Each row was made from one path, in order. Every step used is in the known rows, and no mark comes twice. Write each row's path.
Known rows:
j > x > m > s > a: [-0.47  0.72  1.80  2.27 -0.87 -1.70 -2.29 -0.70 -2.26  1.28  0.35  1.10
 -2.17  0.12  2.00 -2.35  0.57 -0.60  0.84 -1.50 -3.89  2.02]
u > j > x > m: [ 1.20 -0.44  1.42  1.17 -1.22 -2.32 -2.34  0.18 -0.76  0.94 -0.14 -0.57
  0.47  0.29 -0.39 -3.33 -1.49  1.60  1.05  1.84 -1.79 -2.65]
m > l > j > u: [ 2.57 -0.67 -1.76 -1.60  3.75  2.79  0.10 -1.02  1.16  1.54 -2.37 -0.05
 -2.30  3.89 -4.68 -1.11 -2.30 -4.37  3.09 -3.93  1.41  0.51]
x > m > l > a > u > j > s: [-4.94  0.14  0.87 -1.98 -1.65  0.41 -0.21  0.96 -0.64 -3.73 -0.03 -3.47
  2.12 -0.17 -1.24  0.90  2.42  1.91 -0.83  2.41 -0.13 -0.62]
l > a > u > j: [-2.47 -1.18 -1.95 -1.15  0.60 -0.59  0.72  1.96 -0.52 -1.20  0.00  0.20
  1.61  0.25  2.17  2.92  1.78  2.69 -1.39  1.95  2.91  0.38]
s > j > x > m: [ 1.49  2.15  0.65  1.83 -0.93 -0.21 -0.55 -2.39  2.49  0.65 -0.31 -0.28
 -0.36  0.65 -1.30 -2.28 -0.70 -0.50  1.22  1.57 -3.01 -2.90]
s > a: [ 0.01  0.35  0.02 -0.46 -1.30  1.09 -0.05 -0.65  0.02  1.04 -0.38  1.77
 -0.61  1.26  0.80 -0.64 -0.10 -1.30 -0.80 -1.89 -1.50  2.45]
m > s > j: [ 0.64 -0.11 -0.52 -1.02  2.72  1.35  2.40 -1.34  1.06  2.31 -0.04  0.12
 -1.63 -1.57  0.20  1.63  2.08 -1.86 -2.03 -1.91 -0.19 -0.36]
m > u > j > s: [ 0.51  0.03  3.24 -1.18  0.66  0.55  1.70 -0.98  0.28 -1.18  0.12 -1.48
  1.07 -1.81 -2.09 -0.96 -1.61  2.44 -1.79  0.76  3.23 -1.30]
l > j: [ 2.09 -0.10 -1.62 -0.49  1.87 -0.98  0.35 -1.27  1.49  2.81 -2.63  0.67
 -1.72  4.19 -0.99  0.13 -1.53 -1.26  1.65 -1.33  0.96 -0.39]
u > j: [ 1.10 -1.69  0.14 -1.67  0.24 -0.29  0.55  0.73 -0.16  1.76 -0.46 -0.12
  0.37 -0.36 -0.28 -0.50 -0.36  0.70 -1.44 -0.08  1.12 -1.33]
x > a > u > j > l: [-0.24 -1.05 -0.71 -0.37 -2.33  0.09 -1.12  5.11 -1.57 -2.02  2.03 -0.90
  1.35 -2.73  0.78 -0.33  1.45 -0.73  1.17  0.81  0.44  0.96]
l > a > u > j > s: [-3.68  0.41  0.23 -0.88 -0.86  0.07  0.63 -0.32 -0.76 -2.34 -0.01 -0.96
  2.44  0.10 -0.51  1.70  0.83  2.84 -1.39  2.31  3.21 -0.80]
l > a > u > j > x > m: [-2.25  0.08 -0.68  1.57 -0.88 -2.85 -2.17  1.29 -0.96 -1.95  0.39 -0.29
  1.49  0.85  1.93  0.05  0.57  3.69  1.14  3.97  0.19 -1.03]
m > s: [-0.64 -0.76 -0.34 -1.16  3.62 -0.50  1.39 -0.33 -0.42  2.35 -0.17 -0.41
 -2.20 -0.66  0.51  0.82  2.86 -1.53 -0.62 -1.78  0.17  1.83]
l > a: [-1.72  0.48 -1.72 -0.05  1.25  1.12  1.90 -1.91  0.66  0.96 -0.87 -1.25
 -0.22  1.98  1.08  1.27  1.03  0.54  0.26  0.27  0.30  2.12]
s > j: [ 1.32  0.66 -0.64 -0.92  0.53  1.97  2.22 -1.61  2.95  1.49 -0.67  0.23
  0.06  0.12 -1.09  0.73  0.45 -1.58 -1.13 -0.41 -0.48 -1.68]
x > a: [-0.26  1.23 -1.10 -0.31 -1.11  1.14 -0.64  1.17 -0.39  1.45  0.70 -1.47
 -0.36  0.92 -1.03 -1.73  2.66 -1.66  2.54 -0.72 -0.85  1.37]
s > j > x: [ 2.69  1.74 -0.57  0.94  0.58  0.58  0.55 -3.48  1.78  0.64 -0.14  0.85
 -0.44  1.03 -2.53  1.04 -1.96 -0.61  0.44 -0.65 -0.68 -2.41]
l > a > u: [-3.38  0.74 -2.57 -0.66  1.81 -0.41  1.28  0.56  0.84 -1.55 -0.38 -0.06
  0.18  1.35  1.35  2.95  3.46  1.17  0.02  2.06  1.76  2.42]
s > a > u > j: [-0.30 -1.38 -0.02 -1.83 -2.04 -0.48 -1.34  3.16 -1.20 -1.18  0.60  3.59
  1.33 -0.75  1.77  1.14  0.86  0.91 -2.07 -0.07  0.99  0.65]

Which path is each row?
[ 2.67  1.55 -2.31  0.04 -0.17  0.02 -2.87 -0.97 -1.94  0.76 -0.18 -1.19
 -1.79  4.25 -4.58  1.09 -2.47 -1.96  5.91 -4.23 -1.17  0.30] -> m > l > j > x > a
[-2.58  1.78  1.45 -0.81 -2.24  0.41 -0.89 -0.49 -0.12 -2.44  0.14  1.57
  0.79  0.78 -1.28 -0.19  1.63 -0.54 -1.43  0.18  0.40  1.11] -> j > s > a > u
[ 1.90  0.71 -0.50  0.00  1.73  4.28  1.81 -1.67  3.27  1.64 -0.63  0.87
 -0.32  0.12 -2.82 -2.70 -0.22 -3.85  0.47 -0.71  0.86 -1.22] -> s > j > u
[ 0.04 -1.80  0.55 -0.24 -2.80  0.21 -0.90  3.63 -1.22 -2.29  0.92  2.40
  1.30 -2.46  3.00  0.95 -1.25 -0.10 -2.28 -0.52 -0.46  1.90] -> s > a > u > j > l
[-1.92  0.51 -0.11  2.64  0.07  2.13  3.02 -0.76  1.33  0.47  0.02 -3.03
 -1.10 -2.57  4.52  0.14  1.03 -1.48 -0.69  0.41 -3.60  1.79] -> x > m > s > j > l > a
[ 3.33  0.94 -1.56  1.32  1.96 -2.30 -1.34 -2.94  0.31  2.05 -1.90  1.24
 -1.99  4.94 -2.44  0.29 -4.08 -0.22  3.21 -1.61  0.90 -1.22] -> l > j > x
[-0.30 -1.61 -0.62  1.05 -0.85  1.53  2.25  0.16 -0.64 -0.07  0.09 -2.00
  0.87 -1.08  2.92  1.16 -2.83  1.01 -0.72 -0.09 -0.13  1.54] -> u > j > l > a
[-1.63 -0.28  1.47 -1.99 -0.65 -0.96 -0.26  0.62 -0.07 -1.80  0.09 -0.07
  1.80 -0.60 -2.52 -0.13  1.08  1.26 -1.88  1.89  2.94 -2.44] -> a > u > j > s
[ 0.28 -2.24 -0.15 -0.65  0.28 -0.79  0.14  3.44  0.00 -2.08  0.48  0.48
  0.98 -2.41  1.10  1.21 -0.02  0.23 -1.35  1.16  1.03  0.08] -> a > u > j > l
[-0.07 -1.59  0.55  0.09  0.03 -2.41 -2.69  1.88 -4.05 -0.87  1.75  3.91
 -0.16 -1.34  1.76  2.56  0.13  1.44 -1.58 -1.78  1.15  0.73] -> m > s > a > u > j > x
[-0.28  0.92 -1.46  1.91 -0.58  3.60  3.90 -2.24  2.35 -0.30 -0.23 -1.80
  0.43 -0.76  1.85  2.19 -1.95 -1.09 -0.60 -0.43 -1.59  1.19] -> s > j > l > a
[ 1.90  0.60 -0.33  1.06  2.45 -0.04  0.71 -3.25  0.09  1.43  0.40  0.89
 -1.78 -0.70 -1.03  1.82 -0.24 -1.00 -0.24 -2.08 -0.38 -1.43] -> m > s > j > x
[ 0.99  2.11  1.81  1.80  2.01 -1.88 -0.62 -0.97  1.36 -1.10  0.05 -0.59
 -1.21  0.12 -0.26 -2.57 -0.28  1.94  2.01  2.23 -0.82  0.25] -> j > x > m > u
[-1.83 -0.54  0.85 -0.30  2.22 -1.39  0.21  0.72  0.18  2.20 -0.91 -1.23
 -2.36 -0.57  1.72 -2.45  4.03 -1.37  0.06  0.46 -2.10  0.98] -> x > m > s
[ 0.53  0.53  3.74 -0.65 -2.21  1.68  0.61 -0.80 -0.97 -1.53  0.49  0.43
  1.36 -1.55 -0.57 -1.13 -2.83  2.34 -2.74 -1.14  1.89  0.63] -> m > u > j > s > a
[ 2.42 -0.97  0.51  0.33  0.02 -1.63 -1.21 -1.18 -1.30  0.99  0.16  0.67
  0.27  0.68 -1.57 -0.18 -2.96  1.45  0.27 -0.37  0.99 -1.93] -> u > j > x
[ 1.96  0.29 -0.26  0.58 -2.40 -0.57 -2.79  0.69 -2.93  1.23  1.90 -0.65
  0.78  0.38 -1.67 -1.61 -1.30  0.78  2.90 -0.85  0.12 -1.17] -> u > j > x > a
[ 1.74  0.34 -0.33  0.84 -0.08  2.70  2.78 -1.31  3.26  0.05 -0.24 -0.77
 -0.31 -1.55 -0.06  0.42 -1.59 -2.61 -1.01 -0.90 -1.75 -0.39] -> s > j > l
[-0.39 -0.37  0.71  0.29 -0.64 -3.84 -3.26  2.28 -0.33 -1.37  0.37  0.88
  0.84 -0.11 -0.01 -1.55  1.03  2.41  0.95  3.56 -0.02 -2.53] -> a > u > j > x > m
[-1.72 -2.29  1.93  0.55 -2.10 -1.34 -1.47  5.08 -2.20 -1.54  1.19  1.12
 -0.17 -4.10  5.35 -1.08  1.71 -0.54 -2.17  0.15 -2.17  2.43] -> x > m > s > a > u > j > l
